Each row was made from one small tree. Brackets hold a mark, then the marks that hang from it, in the order of their numbers. Every link used is in the known rows. Write each row's tree.
Known rows:
{k_263 k_545 {k_934 k_105}}: [ 2.74  1.57  0.51 -0.35 -1.87 -1.77  2.56  1.38 -2.24 -0.18  0.60 -1.76
  1.11  1.77 -0.90 -0.76 -0.42 -0.99  3.26 -2.65 -0.62  0.27]
{k_319 {k_934 k_318}}: [ 2.00  1.33 -1.23  1.44  1.39 -0.51 -2.13  0.19 -0.02 -1.86  0.77  1.13
  2.42  2.23  0.09  1.47  1.26 -0.78 -0.39  2.70  0.54  3.60]
{k_414 {k_319 {k_545 k_105}}}: [ 2.13  2.60 -2.03 -4.18 -1.47  1.16  2.56  3.16  3.79 -0.37 -0.69  2.07
  1.99  1.90  2.88 -0.04 -2.83  2.08 -0.16  0.19  0.83  1.79]
{k_319 {k_934 {k_318 {k_545 k_263}}}}: [ 0.21  2.12 -2.77 -0.37  1.68  0.25 -1.92 -1.77  1.10 -1.76 -0.28  1.95
  1.78  1.66  0.88  3.96  2.53 -0.09 -0.87  3.04 -1.44  2.26]
{k_319 {k_934 k_105 {k_263 {k_545 k_318}}}}: [ 2.72  2.38  0.73  2.37 -0.69 -2.17  1.05  0.57 -4.28  0.55  0.06 -1.17
  3.01 -0.02  0.02  0.87  1.19 -0.86  2.34 -1.84 -0.16 -0.20]
{k_545 {k_263 k_934} k_318}: [-0.06  5.12  3.30 -1.46  1.51  1.71  1.68  0.04  0.35  0.15  0.54 -0.38
  3.63  1.48 -0.15  2.80 -0.23  2.12 -0.26  0.12 -0.15  1.35]
{k_934 k_105 k_263 k_318}: [-2.48  1.26  2.46  0.24 -0.41 -1.41 -2.21 -1.03  0.09  0.57  1.03  3.33
  0.94  1.79  0.84 -0.89  1.49  0.76  1.12 -2.66  0.07  1.92]
{k_414 k_263}: [-3.54  0.73  2.39  0.24 -1.05  0.56  0.55  1.22  0.80 -0.49 -0.11  1.66
  2.22  2.22 -1.46  1.45  0.20  0.45 -0.59  0.24  0.88  3.16]
{k_414 k_105 {k_318 k_545} {k_319 k_934}}: [-1.31  1.67 -3.12 -0.32 -0.85 -3.70  0.42 -0.71 -0.24 -1.09 -0.16  0.41
  2.74  3.24  1.73  3.51  1.02  0.89  1.10  2.81  0.38  0.77]
{k_414 k_105 k_318 k_319}: [-3.20  1.85  0.91 -0.25 -1.21 -1.68  0.38  1.07  0.78  0.03  0.59  1.62
  2.12  3.34  2.22  1.26 -0.21  2.06  0.11 -0.04  1.03  1.99]
{k_318 {k_545 k_263}}: [-3.41  3.07 -0.99 -2.45 -0.64  0.43  0.93 -0.60  3.36 -0.12 -0.93  1.75
  2.33  2.35  0.56  3.03  1.12  1.01 -0.65  0.79 -1.08  1.44]
{k_319 k_934}: [ 2.22  1.89 -1.43 -0.03  0.43 -1.40  0.72  0.32  1.62 -1.02 -0.32 -0.06
  3.13  3.93 -0.08  1.69  0.54 -1.27  0.31  2.94  0.23  2.13]
{k_545 k_318}: [-2.42  3.85  1.65  0.28 -0.80  0.00  0.98  2.41  0.01  0.07  0.92 -0.40
  4.36  0.94 -1.32  1.25  0.25  1.23 -0.92  0.39  1.66  2.81]
{k_414 k_105 {k_263 {k_934 k_318}} k_319}: [-1.91  0.82  3.48 -0.94 -0.82  0.50  0.22  0.20 -0.90 -0.75  1.87  1.28
  1.23  1.91  0.69  1.45 -1.12  3.47  1.35 -0.56  0.54  2.86]
{k_545 k_105 k_263 k_318}: [ 1.66  4.08 -0.48 -2.32  0.70  0.70  1.38  2.02  1.15  0.52 -0.61  1.64
  3.66  2.16  2.01  1.14  0.58  1.69 -2.00  0.15 -1.05  2.34]
{k_319 k_545}: [-0.64  1.76  0.87 -0.33 -1.64  0.48  1.64  2.39  2.58 -0.24 -0.63  2.09
  1.93  1.40  0.03  0.54 -2.08  1.45  0.22 -0.14  0.85  2.34]
{k_414 k_263 k_318}: [-4.93  0.24  3.14  2.49  0.20  0.26 -1.92  0.66 -1.99 -1.13  0.14  2.63
  1.76  1.52 -1.62  2.15  1.03 -0.17 -1.18  0.14  1.74  3.35]
{k_318 k_545}: [-3.34  2.22 -1.32 -1.84 -2.14 -1.23  1.05  0.57  1.80 -0.53 -0.02  0.58
  3.04  2.09 -1.02  1.92  0.81  0.29  0.05  0.75  0.70  2.07]
{k_545 k_105 {k_263 k_934} k_318}: [ 3.60  4.43  0.80 -3.11  1.50  0.91  2.09  0.69  0.00  0.03 -0.04  0.43
  3.55  2.44  1.55  1.43 -0.26  1.88 -0.52 -0.07 -1.05  1.38]
{k_934 {k_263 {k_545 k_105}} k_318}: [ 2.98 -0.03 -0.34  0.14 -0.45  1.37 -2.15  0.96 -3.16 -0.65  0.61  3.42
  1.31 -0.67  3.05 -0.27  0.45  0.36  0.05 -3.65  0.18  2.83]
{k_263 k_545 {k_934 k_318}}: [ 2.43  1.27  1.26  1.26 -0.14  1.63 -0.83  1.24 -3.92 -1.85  2.08 -0.41
  1.21 -0.84 -0.55  0.95 -0.30  0.14  1.14 -1.64  0.95  2.85]
{k_319 {k_934 k_105 k_263 k_318}}: [ 1.43  0.94  0.57  0.95  1.09 -2.51 -2.32 -2.05 -0.40 -0.23  0.28  2.45
  1.34  2.83  1.14  0.24  1.83 -0.78  1.84 -0.25 -0.60  1.28]
{k_319 {k_545 k_105 k_318} k_934}: [ 5.94  2.63 -2.42 -0.20 -0.19 -1.16  1.92  3.21 -0.73 -0.91 -0.78  0.65
  3.80  1.19  1.01  0.60 -1.32  0.70 -0.02  2.09  0.10  2.05]
{k_934 k_318}: [-2.01  1.67  0.66  0.60 -0.15  0.50 -1.88  1.17  0.49 -1.02  1.40  1.98
  1.89  1.25 -0.25  0.44  0.84  0.60 -1.01  0.18  1.11  4.06]

Which tree is each row?
[-2.46 -1.75  2.26  4.26 -2.25 -1.24 -0.36  2.33 -5.37 -0.58 -0.02  1.75
  0.98  0.20 -0.18  1.23  0.35  0.66  0.48 -2.73  0.13  2.80] -> {k_414 k_105 {k_263 k_545} k_318}
[ 0.59  2.50 -3.48 -4.32 -0.48 -0.40  1.20  0.04  3.05 -0.13 -1.41  2.52
  2.36  3.18  2.32  1.82  1.07  0.88 -0.88  0.57 -1.95  1.50] -> {k_318 {k_545 k_105 k_263}}
[-4.25  1.35  0.43 -0.60 -1.62 -2.23 -2.12 -1.89 -0.40  0.32  0.83  3.16
  1.12  0.93  0.25  0.36  2.32  0.86  1.68 -2.39 -0.05  1.27] -> {k_934 k_105 k_263 {k_318 k_545}}
[ 5.40  2.84 -0.41 -0.82 -0.86  0.35  2.31  3.22 -4.87 -0.73  0.89 -1.97
  3.62 -0.45  0.14  0.25 -0.93  0.51  0.98 -1.86  0.56  1.65] -> {k_263 {k_545 k_105 k_318} k_934}
[-4.42 -0.89  3.01  2.82 -1.40 -2.12 -0.87  0.98 -2.27 -0.15 -0.09  3.24
  1.65  2.82 -0.17  1.22  0.47  1.33 -0.14 -0.85  0.25  3.11] -> {k_414 k_105 k_263 k_318}
[ 2.54  1.41 -2.66 -3.08 -0.47 -0.94 -1.03 -0.22 -1.28 -1.79  1.18  1.33
  2.25  1.67  0.50  0.73  0.66  0.67  0.83  0.05 -0.06  2.51] -> {k_263 {k_934 {k_318 {k_545 k_105}}}}
[ 4.32 -0.28  0.39 -0.97 -1.02  1.00  1.55  2.11 -3.79 -1.36 -0.02  0.10
  1.65  0.84 -0.15  0.54 -1.07 -0.28  1.35 -1.91 -0.25  2.05] -> {k_414 {k_263 {k_545 k_105} k_934}}
[ 2.32  3.05 -0.32  1.37 -0.97 -2.99  2.28  2.58 -0.60 -0.03 -0.46 -0.43
  2.97  1.13 -1.02  0.08 -0.56  0.36  1.56  1.22 -0.26  0.86] -> {k_319 {k_545 k_318} {k_934 k_105}}
[ 4.54  2.19  0.03 -2.93  2.21  1.48 -1.04 -0.59  0.44 -1.08  0.37  2.92
  1.28  2.84  2.79  0.72  0.16  1.07 -0.67 -0.35 -1.71  2.64] -> {k_545 k_105 {k_263 {k_934 k_318}}}
[-5.63  1.58  3.01  0.58  0.18  1.63 -1.23  0.72 -0.24 -1.29  0.40  1.82
  1.81  1.35 -0.58  2.92  0.46  0.79 -1.38  0.80  2.58  2.76] -> {k_414 k_263 k_318 k_319}
[ 1.70  2.98 -2.10 -2.11 -0.33 -2.60  2.16  0.49  2.96 -0.40 -0.15 -1.35
  2.19  4.58  0.75  0.56  0.46 -1.02  1.51  2.42 -0.06  0.41] -> {k_414 {k_319 {k_934 k_105}}}
[ 0.52  2.43  0.29 -0.93  1.08 -1.14 -1.62 -2.00  1.19 -0.30  0.71  1.62
  1.44  2.40  2.26  0.94  1.11  0.20  1.61  0.49  0.48  0.81] -> {k_414 {k_319 {k_934 k_105 k_263 k_318}}}
[ 2.39  1.27 -1.12  0.22 -0.77 -0.88  0.65  1.69  1.58 -1.05  0.43  2.02
  1.42  1.68  2.85  1.08 -1.94  2.72  1.18  1.77  0.09  2.35] -> {k_414 k_105 {k_319 k_545 {k_934 k_318}}}
[ 3.35  2.46 -1.63 -0.11 -1.78  0.15  1.71  4.40 -3.50 -0.27  0.34 -0.81
  3.60 -0.71  0.53 -0.13 -0.06  0.33 -0.58 -1.57  0.62  2.56] -> {k_263 {k_545 k_105 k_318}}
[ 3.91  0.59 -5.79 -1.36  0.16 -2.24 -1.61  0.00 -0.73 -2.29  0.18  1.72
  2.59  2.20  1.22  1.27  2.07 -0.89 -0.19  2.76 -0.73  2.94] -> {k_319 {k_934 {k_318 {k_545 k_105}}}}
[ 2.55  1.08  0.79  1.04 -1.16 -0.84 -0.15  1.17 -3.93 -1.13  1.90 -0.65
  0.17 -0.01 -0.78 -1.02  0.48 -0.47  2.50 -2.97 -0.35  1.69] -> {k_263 k_545 {k_934 k_105 k_318}}
[ 6.01  0.59 -1.47 -0.67 -0.08  0.95 -0.65  1.88 -4.10 -1.86  1.52  0.45
  1.18  0.01  1.15 -0.46 -0.35 -0.12  0.87 -2.04 -0.16  2.93] -> {k_263 {k_545 k_105} {k_934 k_318}}
[ 0.66  1.89  1.51 -0.38 -0.23 -1.83 -0.61 -0.06 -0.75 -0.61  1.76  0.68
  1.09  2.53 -0.85 -1.15  0.54  0.24  1.86 -1.15 -0.27  2.08] -> {k_263 {k_934 k_105 k_318}}
[ 6.34  1.11 -1.37 -2.13 -0.94  0.13  2.23  1.97 -2.33 -1.06  0.31 -0.55
  2.03  1.75  1.23 -0.25 -1.15 -0.65  1.56 -1.90 -0.28  1.54] -> {k_263 {k_545 k_105} k_934}
[-3.36  2.50 -0.93 -1.25  0.28  1.32 -1.69 -0.71  1.82 -1.05  0.16  2.99
  1.64  0.67  0.63  2.91  2.05  1.30 -1.38  0.61 -0.88  2.82] -> {k_934 {k_318 {k_545 k_263}}}
[-1.43  4.49  2.45 -0.06  0.02  2.39  1.85  2.33  1.96  0.39 -0.80  2.14
  2.83 -0.48  0.51  2.12 -1.29  3.08 -1.19  0.00 -0.05  1.83] -> {k_319 {k_545 k_263 k_318}}
[-4.64  1.54  0.91 -0.49 -0.63  0.39 -2.78 -1.89 -0.02 -0.56  0.87  3.40
  2.24 -0.12  0.41  2.23  1.59  1.45  0.41 -1.14  1.10  2.36] -> {k_934 k_263 {k_318 k_545}}
[-5.46  3.08 -1.02 -1.50 -0.77  0.10 -0.74 -0.15  0.86 -1.25  0.61  0.72
  2.60  1.12 -0.06  3.36  1.12  0.81 -0.67  1.45  2.28  1.49] -> {k_414 {k_318 k_545} k_319}
[ 6.94  0.92 -3.56 -1.36 -0.15 -1.36  1.70  1.96  1.63 -1.14 -1.55  2.04
  2.43  3.22  2.15  0.14 -1.71 -0.12  0.61  2.05 -0.79  1.92] -> {k_319 {k_545 k_105} k_934}
[-3.07  2.31 -1.54 -1.40 -0.61 -1.30 -1.18 -0.72  1.74 -0.16  0.12  2.65
  0.52  1.60  0.39  0.95  2.77  0.77  0.08 -0.64 -2.19  1.69] -> {k_934 k_105 {k_318 {k_545 k_263}}}
[ 2.70  2.83 -2.14 -5.13  0.20 -0.13  1.72 -1.28  1.85 -0.46 -0.91  1.52
  2.35  3.64  2.01  2.22  0.20  1.11  0.68  0.37 -2.20  0.52] -> {k_318 {k_545 k_105 {k_263 k_934}}}
[ 3.34  1.65 -0.76  0.98  1.21 -0.74 -0.69  0.13  1.55 -0.68 -0.89  3.24
  0.01  1.75  1.69  0.65  0.36  0.32  0.60  1.00 -2.40  1.49] -> {k_319 {k_545 k_263} {k_934 k_105 k_318}}
[-0.35  2.32  0.98 -0.01  1.44 -2.31 -1.37 -2.57  0.12  0.02 -0.38  1.45
  1.62  3.56  2.02  1.89  1.28 -0.67  1.76  0.49  0.86 -0.38] -> {k_414 k_318 {k_319 {k_934 k_105 k_263}}}
[-5.19  0.48  2.76  0.92 -1.27 -0.86 -0.08  0.96 -0.76 -0.21  0.43  2.31
  1.61  2.59  0.89  2.04 -0.31  2.45 -0.22 -0.19  1.18  2.61] -> {k_414 k_105 k_263 k_318 k_319}
[ 4.80  2.68 -0.23 -4.24  1.51  0.74  1.80 -0.47  2.23 -0.15 -0.83  1.80
  1.92  4.48  2.65  0.94 -0.68  0.74  0.32 -0.16 -1.93  1.32] -> {k_545 k_105 {k_263 k_934}}
[ 2.46  2.54  1.36  2.40  0.18  0.46  0.59  0.56 -4.03 -0.42  0.14 -0.91
  3.92 -1.09  0.25  2.81  0.59 -0.21  1.04 -0.61  1.25  0.88] -> {k_319 {k_934 {k_263 {k_545 k_318}}}}
[-0.64  0.47  1.75  1.61 -1.22 -0.40 -1.80  0.30 -3.09  0.10  1.01  2.20
  0.27 -0.78  0.91 -0.74  1.25 -0.14  1.81 -4.43  0.01  1.57] -> {k_934 k_105 {k_263 k_545} k_318}
[-1.25  2.68  2.80  1.41 -2.01 -1.04  1.27  1.66 -3.61  1.29  0.46 -0.29
  2.57 -1.05 -0.22 -0.03  0.64  0.45  1.73 -4.22  0.51  0.43] -> {k_934 k_105 {k_263 {k_545 k_318}}}
